What can hang from each mark:
z_500: z_747 z_994
z_773: z_167 z_673
z_167: z_147 z_768
z_202: z_879
z_879: z_768
z_230: z_199 z_768 z_994
z_147: z_167 z_673
z_994: z_230
z_199: z_230 z_500
z_768: z_167 z_230
z_673: z_147 z_747 z_773

Every row comes from one small tree of marks. The marks that hang from a mark follow it in brackets, in the order of their numbers. Every link used is in the known rows. Which tree was each row made from?
(in the rows, 128 means zero)
Known rows:
z_167{z_147{z_673} z_768{z_230{z_199 z_994}}}: [137 167 163 149 122 123 120 109 121 170 160 128 126 118 159 110 125 136
 199 164 150 138 112 119 104  99  47]
z_673{z_147 z_747 z_773{z_167}}: [118 132 129 114 104  73 117 147 118  97 106 151 116 115 126  77 125 113
 202  94 136 124 136 181 117 152  89]
z_879{z_768{z_167 z_230}}: [119 150 181 177  82 124 168 114 164 182 150 150 135 126 167 118 132  90
 124 124 130 154 148 118 163 154 104]
z_673{z_147{z_167{z_768{z_230}}} z_747 z_773}: [100 146 147 109 104  60 132 137 131 117 110 167 120 118 131  71 147  94
 211 102 139 114 127 176 134 126  44]
z_500{z_747 z_994{z_230{z_199 z_768}}}: [ 41 134 127 160  17 147  98 111 112 179 125 131 120 145  75  54 138 114
 101 155 160 181  98 164 143 120  92]
z_879{z_768{z_167{z_147{z_673}} z_230{z_199 z_994}}}: [126 179 176 185  68 135 132 104 166 200 132 151 143 117 175 115 136 122
 157 170 134 169 141 123 124 143  60]
z_202{z_879{z_768{z_167{z_147} z_230{z_199{z_500}}}}}: [104 130 160 144 105 120 143 123 132 183 176 142 131 120 175 102  85 121
 156 173 142 139 153 162 142 146 102]
z_673{z_773{z_167{z_147 z_768}}}: [130 124 158 156 133  90 124 132 107 128 147 125 119 118 158 105 113 115
 184 101 140 119 178 127 121 129  79]
z_167{z_147 z_768{z_230{z_199{z_500{z_747}} z_994}}}: [114 142 141 141 102 132 117 129 102 170 178 129 125 118 126  73 124  91
 185 158 147 153 117 136 112  81  51]
z_994{z_230{z_199{z_500{z_747}} z_768{z_167{z_147}}}}: [ 72 152 126 146  44 157 116 120 111 182 178 149 106 137 132  92 123 110
 122 128 173 169 149 152 119 112  66]
z_500{z_747}: [ 89 136 138 133 101 124 119 134 107 114 122 146 130 123 101 106 125 117
 112 116 133 137 105 151 134 105 118]
z_768{z_167{z_147{z_673}} z_230{z_199{z_500} z_994}}: [167 161 141 159  77 128 146  92 139 186 110 162 140 112 190 115 114  84
 172 169 134 140 162 111 107 117  35]
z_199{z_500{z_747 z_994{z_230{z_768{z_167{z_147}}}}}}: [100 121 128 152  55 138 144  88 105 173 143 150 103 124  92  80  86  66
 134 131 147 161 163 191 142 113  89]
z_167{z_147{z_673} z_768}: [146 163 174 148 169 108 127 106 116 137 178 125 108 113 150 145 100 155
 193 122 145 126 132 140 109  98  76]
z_994{z_230{z_199 z_768{z_167{z_147{z_673{z_773}}}}}}: [ 81 160 142 153  59 132 116 122 126 183 141 142 109 142 166 112 138 148
 144 129 179 151 152 134 114 128  56]
z_768{z_167}: [150 139 157 164 119 110 140 112 150 145 133 143 132 123 169 135 115 101
 117 106 121 138 162  98 138 127  82]
z_230{z_199{z_500{z_747}} z_768{z_167} z_994}: [ 89 156 113 142  15 198  94 105 138 168 132 174 169 134 104  70 139  78
  82 155 122 211 122 154  99 106  30]
z_673{z_147 z_747 z_773{z_167{z_768{z_230{z_199}}}}}: [102 139 137 129  86  78 120 149 115 119 140 150 124 124 137  56 139  95
 209  98 148 133 117 156 121 138  58]
z_879{z_768{z_230}}: [101 142 158 148  89 139 158 126 146 168 146 138 132 130 134 112 143 112
 134 141 136 146 122 142 154 155 141]
z_199{z_230{z_994} z_500}: [153 105  53 118  95 145 164  94 113 138 145 163 111 131  79 109 114  52
 142 147 118 135 157 151 129 120 149]
z_167{z_147{z_673{z_747 z_773}} z_768}: [122 156 161 144 154  87 124 130 109 120 157 136 105 118 137 121 115 139
 222 110 155 120 123 168 114  94  55]
z_230{z_199 z_768}: [ 84 159 119 119  76 174  92 142 134 157 138 133 156 153 127  99 170 141
  92 148 141 182  96 130 102 122  92]
z_773{z_673}: [155 137 134 126 120 152 118 102 118 115 125 134 166 128 137 135 127 135
 142 123 139 109 127 133 141 133 149]
z_673{z_147 z_747 z_773}: [102 121 107  93 116  71 119 166 120 103  86 148 117 123 106  79 140 121
 205 107 140 122 110 194 116 126  93]
z_202{z_879{z_768{z_167 z_230{z_199{z_500} z_994}}}}: [ 98 121 149 146  73 144 139 110 143 181 165 150 146 122 155  91  91 110
 135 183 130 149 143 160 147 156  96]
z_199{z_500{z_747 z_994}}: [110 106 101 142  74 144 144  90 103 134 113 155 129 123  66  91  95  64
 124 140 122 145 134 185 139 114 124]

Which tree is each row?
[133 138 136 139 116 134 122 127 113 176 181 120 124 121 140  84 125  96
 192 164 145 149 130 124 108  92  57] => z_167{z_147 z_768{z_230{z_199{z_500} z_994}}}
[128 191 174 162  84 138 133  56 148 145 131 176 147 116 161 135 136 125
 146 151 129 122 132 113 125 132  34] => z_147{z_167{z_768{z_230{z_199 z_994}}} z_673}
[122 122 154 140 106 133 145 117 129 158 172 126 132 128 128  89 130  88
 151 134 133 140 114 111 146 117  83] => z_167{z_768{z_230{z_994}}}
[109 132 181 147 137 105 123 127 142 165 176 128 122 114 168 118  78 156
 150 157 133 140 155 167 142 148 107] => z_202{z_879{z_768{z_167{z_147}}}}
[ 94 137  91 128  51 189 111 109 128 170 130 142 157 152  94  83 145  96
  99 165 133 190 116 160 107 125  96] => z_230{z_199{z_500{z_994}} z_768}
[142 156 166 130  93 145 103 120 158 178 130 131 140 122 148  94 128 117
 124 146 119 188 151 144 109 123  45] => z_230{z_768{z_167{z_147}} z_994}
[134 144 174 140 149  82 159 121 104 151 144 132 112 119 171 121 115 123
 217 119 158 104 140 137 125 101  70] => z_167{z_147{z_673{z_773}} z_768{z_230}}
[170 173 184 158 129 130  98 100 108 107 210 128 138 111 156 106 107 119
 200  96 151 124 141 141 139 134  91] => z_773{z_167{z_147 z_768} z_673{z_747}}
[ 96 131  75 135  45 186  88 112 115 137 116 159 156 124  77  84 134 100
 120 179 123 169 107 153  95 105  79] => z_230{z_199{z_500{z_747}} z_994}
[134 141 160 154  90 119 156  85 119 126 110 160 138 118 154 123 113 114
 170 117 136 109 149 133 130 148  78] => z_147{z_673{z_773{z_167{z_768{z_230{z_994}}}}}}
[117 155 153 155 102 108 139 103 116  93 130 166 123 122 135 124 118 119
 179  93 144 113 127 161 131 142  75] => z_147{z_673{z_747 z_773{z_167{z_768}}}}
[ 88 136  83 136  72 165 110 123 103 127 132 159 146 132  98 105 133 101
 115 146 136 150 111 146 105 101 105] => z_230{z_199{z_500{z_747}}}
[ 90 154 111 118  50 195  71 132 146 166 121 132 166 144 106  77 170 139
  96 180 128 200  93 137  91 125  67] => z_230{z_199 z_768 z_994}
[135 188 183 160 123 125 138  53 144 119 147 174 134 112 153 164 115 139
 141 117 124 112 147 130 129 131  57] => z_147{z_167{z_768} z_673}
[170 165 178 152 100  92 150 108 149 169 108 150 119 108 190 110 117  90
 185 144 135 131 147 124 133 125  39] => z_768{z_167{z_147{z_673{z_747}}} z_230{z_994}}
[140 154 163 116 116 103 126  95 148 149 135 149 132 106 141  98 123 120
 168 137 116 133 140 139 120 134  64] => z_673{z_147{z_167{z_768{z_230{z_994}}}}}
[140 169 192 177  87 123 152  98 166 192 133 151 131 110 173 121 120 114
 162 153 129 157 154 138 139 149  75] => z_879{z_768{z_167{z_147{z_673}} z_230{z_994}}}
[129 198 160 140 105 117 127  76 147 100 106 186 126 113 141 154 132 136
 150 127 128 108 127 163 129 143  68] => z_147{z_167 z_673{z_747}}
[105 152 183 152 111 108 137 116 140 179 160 143 133 119 192 119  91 153
 159 173 146 132 138 153 140 151  94] => z_202{z_879{z_768{z_167{z_147{z_673}} z_230{z_199}}}}
[140 171 135 133 114  95 155 118 134 151 157 162 100 142 144 119 137  90
 143 106 142 154 137 143 135 116 101] => z_199{z_230{z_768{z_167{z_147{z_673{z_747}}}}}}
[ 86 116 163 122 114 122 145 132 129 161 166 129 130 126 148 101  98 142
 141 167 140 125 122 171 160 162 146] => z_202{z_879{z_768{z_230}}}
[109 189 167 158  77 138 152  53 123 130 144 198 143 116 146 136 122 100
 139 128 136 115 132 137 131 117  46] => z_147{z_167{z_768{z_230{z_199{z_500{z_747}}}}} z_673}
[ 92 124 132 161  72 140 145 107 108 164 169 141 137 137 107  72 128  62
 138 138 143 153 104 124 146 100  80] => z_167{z_768{z_230{z_199{z_500{z_747 z_994}}}}}
[ 69 142  98 131  33 186 105 112 114 162 126 154 157 149  78  69 144  89
  89 158 135 196 101 175 110 110  90] => z_230{z_199{z_500{z_747 z_994}} z_768}
[135 161 174 131 120 123 124 131 145 168 147 132 129 131 168 116 127 119
 120 113 132 169 153 137 119 120  71] => z_230{z_768{z_167{z_147}}}
[109 145 146 141 119 118 130 136  94 164 188 131 118 124 140  87 123  92
 182 137 156 141 119 131 118  78  68] => z_167{z_147 z_768{z_230{z_199{z_500{z_747}}}}}
[ 83 179 147 151  57 140 107 122 132 176 169 142 101 141 154 107 139 146
 144 131 179 163 127 143 118 128  52] => z_994{z_230{z_199 z_768{z_167{z_147{z_673{z_747}}}}}}
[101 155 153 166  66 130 135  75 128 157 146 167 141 124 125  89 133  65
 128 143 128 139 141 127 147 115  50] => z_147{z_167{z_768{z_230{z_199{z_500{z_747 z_994}}}}}}
[ 99 159 129 156  47 155 105 109 126 185 133 154 149 137 123  76 127  81
 109 149 135 202 138 160 105  97  44] => z_230{z_199{z_500{z_747 z_994}} z_768{z_167{z_147}}}
[122 134 133 175  44 123 159  99 131 182 113 164 146 132 157  85 126  38
 118 141 134 151 144 103 147 116  64] => z_768{z_167 z_230{z_199{z_500{z_747 z_994}}}}
[129 168 129 157  65 160 119  87 140 188 127 155 148 137 144 107 122 101
 125 156 135 189 150 152  97 116  46] => z_230{z_199{z_500{z_994}} z_768{z_167{z_147{z_673}}}}
[ 94 129 127 145  67 157 132 114 111 156 173 147 143 130 106  72 133  70
 140 144 139 155 101 124 132  97  66] => z_167{z_768{z_230{z_199{z_500{z_747}} z_994}}}
[121 166 170 182  69 133 123 122 167 206 141 139 141 119 170  98 144 109
 151 170 132 177 145 116 128 140  64] => z_879{z_768{z_167{z_147} z_230{z_199 z_994}}}
[103 136 172 149  98 117 118 129 146 190 161 131 137 117 177  90  98 140
 155 190 137 150 140 150 139 149  85] => z_202{z_879{z_768{z_167{z_147} z_230{z_199 z_994}}}}
